Each row comes from the steps of one walk. Every step used is in the known rows, and no mark comes twice. Write the walk behind each row, first mark first.
(in the rows, 128 means zero)
Known rows:
noga-zuvil-ziku-nivis-podo: [107 138 172 123 133 158  99 203 146 135 124  84 143 110 129 117 136 136
 142 115 150 105  84 157 157 119 147 154 129 160 105 137 147 124  54 117
 130 123 123]
zuvil-ziku: [113 126 151 123 100  92 118 141 124 155 134 113 138  98 141 108 144 132
 149 146 146  86 111 134 125 157  85 142 134 141 117 122 136 122  86 129
 137 130 128]
zilu-vitok-ziku-nivis-podo-rimo: [153 132  58 121 151 171 142 185 132 119 128 128 131 188 124 127 126 125
 134 127  83 151 102 117 137 159 162 156 138 122 177 174 147 118 104 138
 137 123 130]
vitok-ziku: [138 136 151 111 157 125 130 107 127 138 143 138 138 132 130  81 143 103
 129 136 156 149 140 114 108 169 104 147 153 134 113 142 149 133 126 151
 124 124 117]
zilu-vitok-ziku: [136 145 128 144 151 138 130  90 136 135 158 125 143 113 120 112 151 102
 122 130 144 146 145 129 118 175 111 153 150 154 111 174 142 140 142 164
 113 122 115]
noga-zuvil-podo-nivis: [117 129  41 139 103  91 142 195 122 121 134 123 125 181 127 143 125 130
 134 108 146 119 149  95 107  86 109 126 119 145  99 126 155 119 157 141
 150 118 143]
zilu-vitok-ziku-podo-zuvil-noga: [117 118   7 147 144  87 117  59 136 130 139 165 109 116 136 163 146 132
 121 122 136 143 135 132 105 119 127 129 146 139 175 180 130 136 173 141
 101 133 122]
rimo-podo-zuvil: [104 128  82 103 132 154 142 131 122 110 140 116 109 231 135 126 116 145
 126 141 125 141 160 105  98 125 133 124 127  96 165 102 102 117 186 119
 120 143 135]
zilu-tufanod: [130 123  81 137  81 110 161  81 142 142 166 112 143 134 108 152 122 139
 134 136 107 105 147 148 126 145 102 129 108 145  86 139  87 127 179 108
 131 139 134]
tufanod-zilu-vitok: [132 133 209 172 117 129 158 101 143 115 174 116 141 100 105 151 145 123
 108 137 123 107 143 140 144 134 110 121 118 145 108 164  92 143 126 122
 120 147 114]
podo-ziku-zilu-vitok: [147 136 149 154  89 164 139  79 122 122 153 138 132  95 118 134 123 130
 117 132 105 121 140 145 145 145 125 125 111 112 120 149 110 141 135 139
 121 140 126]
tufanod-zilu-ziku-podo: [140 123 195 121 179 122 129  81 126 128 147 132 126  71 118 127 116 116
  91 127 124 112 140 138 134 150 128  88 115 145  94 107 100 140 169 119
 119 123 118]
zilu-vitok-ziku-podo-rimo: [165 124  38 121 175 129 145 127 116 132 131 157 123 147 123 134 101 107
 116 128  88 157 124 102 116 166 145 132 149 121 191 154 139 127 180 154
 126 110 126]
zuvil-ziku-nivis-podo: [111 135 173 121 113 161 102 204 144 137 127  86 139 115 130 122 144 137
 147 122 141 116  79 158 157 134 150 154 116 155 109 136 136 118  40 113
 133 122 120]
noga-zuvil-podo-vitok-ziku: [145 132 127 137 161 120 109 158 126 129 101 121 139 113 125 109 144 108
 123 118 161 150 143  93 113 136 108 136 163 123 118 136 148 132 191 151
 120 115 127]
vitok-ziku-podo: [140 127 145 116 177 117 115 106 123 148 133 141 127  79 124 121 108  96
 110 121 153 157 125 128 118 152 134 122 140 150 126 116 132 137 167 148
 109 100 110]
tufanod-zilu-ziku-nivis-podo: [124 137 206 118 145 179 120 170 147 116 139  93 139 128 120 115 149 136
 123 122 126 116 104 155 159 140 155 132 108 147  84 139 119 127  60 104
 133 135 121]
noga-zuvil-ziku-nivis-podo-vitok: [128 127 151 143 111 159 103 162 134 123  87  97 141 119 127 145 135 140
 127 116 144 121 101 126 152 125 124 144 133 113 143 134 126 124 159 104
 113 119 138]
zuvil-podo-vitok: [139 108  91 157 100 110 127 186 124 119  95 114 124 135 123 163 139 126
 131 119 123 135 124 100 126 126 111 112 119  96 132 116 113 118 186 105
 120 121 133]
nivis-podo-zuvil: [118 135  87  98 121 165 122 160 123 115 145  91 119 230 129 138 119 145
 139 125 100 146 143 119 134 124 120 153 127  85 146 152  94 117 173 111
 117 144 126]
noga-zuvil-ziku: [105 134 156 127 137  88 111 142 127 149 132 111 146  86 141 100 128 132
 138 129 164  63 119 133 125 123  81 145 159 154 113 125 156 131 114 140
 133 133 133]
rimo-lorez: [116 126 145 127 105 124 162 163 130 146 141 152 140 169 132 110 111 110
 134 131 129 129 133 146 112 134 126 108 116 128 130  91 153 123  77 121
 133 123 109]
podo-ziku-zilu: [160 125 203 103  88 161 134 100 101 125 123 168 124 107 135  80 106 136
 126 143 116 126 134 123 136 134 123 111 111  71 124  93 116 132 112 123
 141 146 131]
tufanod-zilu-vitok-ziku-nivis: [121 133 219 156 152 151 127  51 147 119 120 114 139  62 124 112 165 116
 118 143 178 127 125 119 139 126 150 146 132 164 135 143 136 137  39 138
 144 137 129]
noga-zuvil-ziku-vitok: [101 123 191 145 166  75  96 102 129 131 102 115 126  83 139 125 117 130
 137 121 138  91 128 138 121  78 114 114 149 167 101 114 148 129 105 149
 133 118 133]
podo-rimo: [154 115  37 111 139 120 173 139 114 119 135 162 122 212 132 118 109 124
 134 141  75 130 122  96 109 160 120 135 137  92 188 145 140 115 133 124
 139 134 135]
podo-vitok: [142 113 118 143  97 128 141  98 120 119 106 133 129 151 126 147 130 127
 121 134 126 132 128 106 125 150  92 126 125  84 155 125 109 125 194 100
 107 126 136]
rimo-podo-nivis-ziku-zilu: [125 141 173  88 108 126 136 150 110 123 126 160 116 113 142 103 120 136
 131 138 131 136 118 134 136 127 140 124 116  98 122  73 137 134  72 124
 142 137 133]
nivis-podo-vitok-ziku-zilu-tufanod: [152 133 140 135  78 145 129 106 134 139 135 119 146  78 110 138 119 142
 130 126 112 137 132 145 144 158 128 126 111 121  84 133  81 134 187 125
 129 134 130]
vitok-ziku-zilu-tufanod: [145 131 145 132  86 127 140  73 132 140 147 130 142  72 114 126 119 137
 131 134 120 124 139 142 132 155 122 122 112 130  83 126  87 136 158 130
 140 141 130]
noga-zuvil-podo-ziku-vitok: [134 118 165 130 162 111 107 137 121 121 101 124 117 140 125 121 109 127
 132 116 111 118 159 122 119  50 132  97 136 140  89 107 142 125 148 143
 141 118 138]

Write each row's walk:
[142 137 150 152  95 173 141 101 125 120 154 140 130 105 118 131 121 132
 113 131 110 126 140 148 136 147 141 114 110 120 118 132 113 140 139 142
 118 134 126]  rimo-podo-ziku-zilu-vitok
[144 145 209 145 154 135 135  99 138 129 159 124 146  96 113 105 156 105
 113 139 151 142 152 122 126 159 111 141 150 152 105 168 123 145 135 157
 122 133 112]  tufanod-zilu-vitok-ziku
[115 139 113 103 136 179 108 132 128 114 124  85 122 196 132 127 134 143
 138 128 127 154 138 112 139 117 142 164 132 100 154 150 106 118 133 121
 129 143 132]  vitok-ziku-nivis-podo-zuvil
[108 129 180 107 176  84 117 101 128 126 113 126 113 129 135 131 127 120
 141 131 108 127 132 148 133  81 129 122 141 142 104 105 143 131  76 124
 128 124 129]  nivis-ziku-vitok
[134 114  97 160 127 106 121 187 126 114  93 113 131 127 123 156 128 126
 124 108 136 119 130  99 125 102 108 114 136 105 129 119 127 124 206 113
 117 123 136]  noga-zuvil-podo-vitok
[131 120 181 114 147 138 124 108 121 122 111 142 113 169 127 109 106 130
 123 134 111 134 158 131 105  83 144  90 127 136 106  86 135 124 150 137
 130 112 138]  rimo-podo-ziku-vitok
[126 121 157 129 136 155 120 114 130 123  96 114 130 113 130 102 138 133
 132 134 159 100 134 111 136  71 148 130 124 138 130 105 154 123  69 120
 161 136 148]  noga-zuvil-podo-ziku-nivis
[155 133 209 123 116 157 110 136 113 122 105 151 131  72 134  96 123 123
 123 125 137 161 108 120 138 163 135 126 128  84 124 113 119 136 123 138
 121 129 118]  nivis-podo-vitok-ziku-zilu
[138 128  89 100 142 123 159 192 119 151 123 167 131 180 133 119  91 107
 132 130  92 145 127 134 120 131 153 111 134 117 181  89 164 121 103 130
 140 112 116]  nivis-ziku-podo-rimo-lorez
[122 123  40 137  77  94 148 197 119 124 137 125 119 191 126 149 136 130
 141 118 134 135 143  96 108 111 112 124 101 137 103 125 139 112 138 134
 152 116 139]  zuvil-podo-nivis
[111 137  97 104 137 184 113 115 128 107 129  81 120 203 132 134 135 152
 133 128 109 134 141 119 142 125 138 152 119  99 143 149 100 118 137 110
 129 149 137]  zilu-ziku-nivis-podo-zuvil
[114 113   4 132 146  84 122  50 132 124 137 167 105 132 142 157 143 140
 119 124 125 124 134 133 104 124 121 115 136 128 164 163 126 132 169 124
 106 140 129]  zilu-ziku-podo-zuvil-noga
[116 127 178 133 153 144 126  57 138 126 108 124 133  89 136  95 155 115
 130 141 180 133 117 114 126 134 146 150 133 152 142 125 153 128  31 134
 144 130 133]  vitok-ziku-nivis
[120 133  78 124 102  97 125 117 113 145 129 134 127 129 132 145 108 129
 121 118 159 118 138 111 116 116 105 130 122 155 128 118 144 126 181 145
 136 101 142]  noga-zuvil-ziku-podo-nivis
[125 132 134  88 173  99 118 130 122 150 137 133 121  92 127 138 108 108
 120 127 127 133 116 151 143 123 132 129 136 139 129  95 132 137 132 115
 112 113 117]  nivis-ziku-podo
[100 132 121 109 107 120 111 151 121 141 126  97 124 151 145 114 138 150
 145 150 143 101 136 117 112 142 106 136 137 125 148 106 117 116 136 133
 136 135 137]  rimo-podo-zuvil-ziku
[139 122 130 139  69 119 152  78 132 135 152 130 138  82 114 143 111 145
 132 134 107 110 133 149 138 144 121 114  97 124  86 118  77 132 151 111
 138 147 132]  ziku-zilu-tufanod
[121 148 128 143 103 141 141 119 129 120 156 133 126 101 123 149 133 130
 120 129 117 129 129 154 143 142 142 130 114 133 118 129 126 141 108 141
 120 132 127]  rimo-podo-nivis-ziku-zilu-vitok
[123 121 237 139 183 108 127  51 132 104 124 125 118 108 126 120 135 129
 111 132 106 106 156 134 125 111 124  82 121 148  70 118 109 134 113 127
 135 136 131]  tufanod-zilu-ziku-vitok
[130 127 126 133  58 119 129  79 127 143 138 110 138  73 122 144 119 159
 142 141 109 100 138 141 141 141 113 124 105 118 100 120  71 128 157 119
 147 152 140]  podo-zuvil-ziku-zilu-tufanod
[129 132 144 172 100 139 142  79 130 116 158 135 130  77 120 151 127 124
 119 125 113 122 120 151 144 156 129 125 109 125 120 152 109 141 108 138
 114 139 117]  ziku-zilu-vitok
[104 134 139 115 172  72 111 142 126 121 105 119 114 142 134 141 124 125
 140 115 121 125 146 131 128  46 130 121 143 156  93 106 159 128 101 139
 142 117 140]  noga-zuvil-podo-nivis-ziku-vitok
[100 120 180 142 113 123 115  78 136 137 102 106 133  65 144 114 157 136
 144 148 173  88  97 128 139 124 132 145 121 156 144 111 145 120   5 118
 153 136 140]  zuvil-ziku-nivis
[113 109   9 135 134  76 124  69 130 127 135 171 104 132 141 161 135 138
 125 124 132 133 127 131 104 109 122 120 137 125 179 158 127 130 159 121
 105 138 125]  ziku-podo-zuvil-noga
[128 144 215 132 142 181 112 185 152 124 139  91 144 110 114 119 150 124
 127 121 145 143 101 151 159 132 162 151 125 160 100 158 126 131  63 126
 127 125 112]  tufanod-zilu-vitok-ziku-nivis-podo
[113 120  96 148 164  81 124 235 135 122 132 106 129 120 124 131 123 117
 136 101 142 100 128 119 118  79 123 113 139 151  85 115 154 125 128 134
 136 130 122]  noga-zuvil-podo
[123 139 170 115 142 177 110 186 146 130 131  98 139 133 125 108 143 122
 137 118 145 146  94 149 148 141 160 157 126 151 105 145 143 124  58 124
 125 118 115]  vitok-ziku-nivis-podo
[110 127  22 145 130 118 112  99 147 122 137 143 117 141 137 154 164 144
 133 120 136 142 120 141 119 118 139 147 142 141 163 196 137 130 120 133
 109 141 125]  zilu-vitok-ziku-nivis-podo-zuvil-noga
[111 122  32 129 133 112 113 109 142 123 130 151 115 150 142 139 161 143
 137 123 142 142 117 134 114 113 136 144 144 132 165 180 141 127 114 126
 114 142 126]  vitok-ziku-nivis-podo-zuvil-noga
[143 138 151 131 130 166 155 219 136 136 128 143 146 174 122 111 118 114
 128 129 103 151 123 133 132 133 169 119 130 132 163 129 155 123  69 139
 148 121 112]  tufanod-zilu-vitok-ziku-nivis-podo-rimo-lorez
[103 134 149 103 157  92 123 125 126 123 112 131 109 163 135 136 125 128
 137 130 119 138 144 138 119  76 140 116 132 152 103  92 150 126 102 134
 134 112 139]  rimo-podo-nivis-ziku-vitok
[146 111 118 144 118 125 125  97 117 129  98 136 124 108 122 166 109 119
 108 122 130 144 122 113 130 143 114 112 123  97 163 110 103 129 227 105
  98 107 130]  ziku-podo-vitok
[161 132 208  95  87 181 122 155 106 127 128 153 128 119 130  84 104 139
 129 133 107 135 120 138 148 134 135 117 108  75 110 103 115 131 114 120
 135 139 125]  nivis-podo-ziku-zilu
[136 121 141 142 100 168 118 154 133 117  94 107 134 143 123 153 136 136
 126 120 128 143 102 125 150 138 132 139 116 101 146 133 114 121 152  94
 109 118 133]  ziku-nivis-podo-vitok
[150 119  52 113 168 105 134 152 111 139 117 150 125 134 133 129  90 121
 124 128  97 115 112 105 119 141 130 128 152 121 191 128 146 122 165 142
 135 115 134]  noga-zuvil-ziku-podo-rimo
[135 119  65 128 119 117 166 244 124 140 122 156 131 198 131 120 106 112
 143 125  90 139 127 119 107 125 151 102 122 116 162  99 163 111  85 133
 155 119 116]  zuvil-podo-rimo-lorez
[131 116 117 138 107 146 145 149 127 116 107 138 123 167 126 140 124 131
 112 133 135 140 127 112 105 153 124 106 122 100 153  91 117 122 209 106
 101 114 136]  rimo-podo-vitok
[129 135 204  91 124 119 129 128 113 126 127 155 121  80 142  97 121 128
 136 141 120 125 108 144 151 131 128 129 125  87 121  87 130 138  47 115
 135 150 123]  nivis-ziku-zilu
[136 138  66 132 108 120 136  92 118 138 142 141 126 145 121 150 118 115
 112 119 149 159 150 108 113 141 119 136 118 153 126 142 135 130 195 158
 127  95 134]  zilu-vitok-ziku-podo-nivis
[110 117  12 118 143  72 119  80 131 131 133 167 104 133 143 158 142 138
 129 127 129 132 128 137 113 102 123 128 145 124 177 153 133 132 150 119
 107 140 127]  nivis-ziku-podo-zuvil-noga
